Every row comes from one small tree of marks. Brackets hold a mark, then the marks that hang from it, in alphabetical order. Every link used is in the known rows. Which tree was each row made from?
In the rows, 128 means zero.
Known rows:
{Z {B J P} D}: [ 90 117 132 173 144 116 142 137  92 145 148 134  79 137 134 127 166 161
 153 107 113  88 149]
{Y {G J N {P B H}}}: [111 143 106 116 156  99 151 167 167  73 203 118  79 153 120 189  84 150
 146 121  99 105 130]
{T {G P}}: [ 80 116 117 120 106  76 178 131  81 129 147 120  95 127 173 178 113 143
 148 123 103  80 105]
{B D J {P H}}: [ 69 121 118 154 132 133 122 179  78 186 153 113  84 115 142  68 155 144
 141 122 118 105 162]
{G J N P}: [149 113 129 121 102 106 164 131  74  88 160 139  84 121 165 183  83 155
 143 117 102 117 117]
{B D P}: [ 71 122 125 137  81 103 133 133  51 189 150 123  90 101 159 131 168 148
 144 128 116  96 162]
{Y {G {P H}}}: [ 67 151 112 130 136  84 154 167 156 128 170 113  89 153 177 198  99 149
 146 125 103  78 111]
{Z {B P} D}: [ 94 117 134 161 126  93 151 137 108 139 165 138  84 131 151 189 160 161
 157 111 110  76 156]
{Z D}: [ 86 124 124 120 112 116 151 139  82 148 153 154  91 122 179 179 144 149
 152 118 102  67 154]
{B D J P}: [ 65 123 125 147  98 127 123 135  37 193 134 117  86 106 143  68 175 148
 141 124 119 108 156]
{T {G J N {P H}}}: [125 109 110 123 134 102 189 179 122  75 179 137  88 138 160 174  52 147
 145 116  99 111 124]
{Z B}: [ 96 112 129 147 119 118 156 140 122 158 153  96  88 125 168 191 153 163
 153 116 109  67 155]
{G N {P B {H J}}}: [131 110 118 149 146 113 152 165 135  80 142 109  88 127 141 136 124 158
 148 117  98 107 128]
{G J N {P B H}}: [151 110 120 111 150 109 153 169 134  79 198 116  81 137 121 180  94 149
 146 119  99 110 132]
{H J}: [ 81 119 124 163 113 131 153 136  81 173  99 107  98 115 190 139 152 162
 143 123 105  76 161]
{Y {G J N P}}: [110 147 117 127 104  99 162 130 109  83 165 140  83 140 163 192  72 155
 143 121 100 114 114]
{Y {G J {P B H}}}: [ 85 147 109 120 165  89 144 166 169 123 200 107  83 164 119 188 104 148
 144 128  99  77 128]
{T {G J P}}: [103 114 114 122 115  88 180 133  79 133 159 131  90 135 158 173  91 146
 146 123 102  86 114]
{Y {G J N {P H}}}: [112 146 112 132 137 105 164 173 150  79 183 135  84 153 165 193  57 152
 143 120 100 111 121]
{H P}: [ 80 117 121 141  98  52 157 140  79 154 145 109  84 111 188 193 142 165
 144 122 105  82 125]
{Z {B J {P H}} D}: [ 93 115 127 177 174 121 144 181 138 141 168 128  79 146 134 127 146 159
 154 106 111  85 156]
{P J}: [ 85 119 124 135 101 124 144 141  76 166 125  91  90 129 171 191 137 146
 143 122 108  77 168]
{T G}: [ 57 119 109 119 113 107 173 140  86 166 146 108  98 125 182 177 131 143
 147 123 105  69 157]

Write each row's tree:
[110 111 108 140 121  98 176 180 120  69 149 112  89 144 161 183  66 142
 147 112 102 107 123] -> {T {G N {P H J}}}
[128 112 117 116 158 124 138 170 121  85 171 100  80 131 121 122 124 148
 147 113 105 116 118] -> {G N {P {B J} H}}
[121 113 113 130 135 131 126 174 109  89 175 123  77 115 106  58 133 148
 147 117 111 125 119] -> {G N {P {B D J} H}}
[ 96 116 135 177 121  99 145 140 104 132 146 125  81 147 138 192 152 158
 156 110 111  80 164] -> {Z {B {P J}} D}
[ 98 111 128 178 146 106 144 180 146 154 156  70  83 149 141 202 135 154
 150 112 112  84 175] -> {Z {B {P H J}}}
[ 82 112 107 108 154  78 166 167 138 121 186  96  91 142 129 175 124 138
 151 123 101  72 122] -> {T {G {P B H}}}
[ 82 113 123 184 147 132 130 181 121 171 164 102  78 125 123  70 163 159
 149 114 121  99 160] -> {Z {B D J {P H}}}
[123 112 112 163 123 121 137 170 119  84 145 133  86 114 126  72 137 160
 148 119 106 114 127] -> {G N {P {B D} {H J}}}
[ 68 116 112 153 114  81 119 144  64 159 153 109  73 103 114  60 188 163
 143 124 114  96 127] -> {H {P {B D J}}}
[ 88 148 110 125 111 130 155 141 113 118 162 129  86 135 170 192  90 154
 141 121 103 102 166] -> {Y {G J N}}
[ 78 116 111 136 127 136 118 185 124 161 167  93  85 130 114 122 160 140
 145 125 112  75 183] -> {P {B D} H J}
[127 110 113 136 111 114 128 176 118  78 171 116  80 127 108 122 118 143
 148 119 110 116 133] -> {G N {P {B D} H J}}
[132 112 126 121 106  99 141 128  87  75 149  95  84 128 123 188 126 147
 148 117 104 111 126] -> {G N {P B J}}
[ 74 118 111 134 151 150 115 183 112 174 171 101  81 121 112  57 176 144
 145 124 114  86 167] -> {P {B D J} H}
[ 80 148 105 130 140  98 129 171 153 130 204 131  81 148 105 122 115 147
 146 132 107  86 127] -> {Y {G J {P {B D} H}}}
[ 80 116 127 183 115 126 128 141  80 176 144 109  80 112 126  71 180 163
 148 115 124 102 154] -> {Z {B D J P}}
[ 76 114 117 171 124  61 147 135  94 149 121  93  85 116 149 139 177 173
 144 124 103  79 135] -> {H J {P B}}
[ 74 121 127 154  79 111 125 136  47 182 130 109  88 116 145 132 159 145
 142 126 118  99 171] -> {B D {P J}}
[126 112 120 114 162  99 146 166 137 130 195 105  82 143 121 180 116 147
 147 125 101  81 131] -> {G J {P B H}}
[107 108 102 151 150 100 176 170 137  71 142 111  92 136 134 126 107 154
 149 116  99 103 127] -> {T {G N {P B {H J}}}}
[ 95 116 129 167 147 140 146 147 108 136 148 139  78 135 149 120 157 164
 155 106 109  74 145] -> {Z {B J} D}
[132 112 121 163 129 118 162 168 122  85 121 125  92 125 184 143  98 161
 144 114 101 112 119] -> {G N {P {H J}}}
[ 78 117 105 162 137 141 127 178 126 169 141 109  90 119 133  70 174 156
 147 126 109  76 177] -> {P {B D} {H J}}
[ 83 115 115 133 100  83 170 135  75 124 127 106  91 141 158 182 106 141
 146 121 105  84 114] -> {T {G {P J}}}
[ 69 150 114 146 132  91 146 171 152 122 150  98  87 166 161 201  88 145
 143 123 104  81 119] -> {Y {G {P H J}}}
[123 111 114 122 106  98 186 134  81  83 161 142  87 127 161 173  69 149
 146 117 101 113 116] -> {T {G J N P}}
[130 114 129 133  88 104 153 134  73  83 129 114  86 124 165 193  98 150
 145 114 106 116 118] -> {G N {P J}}
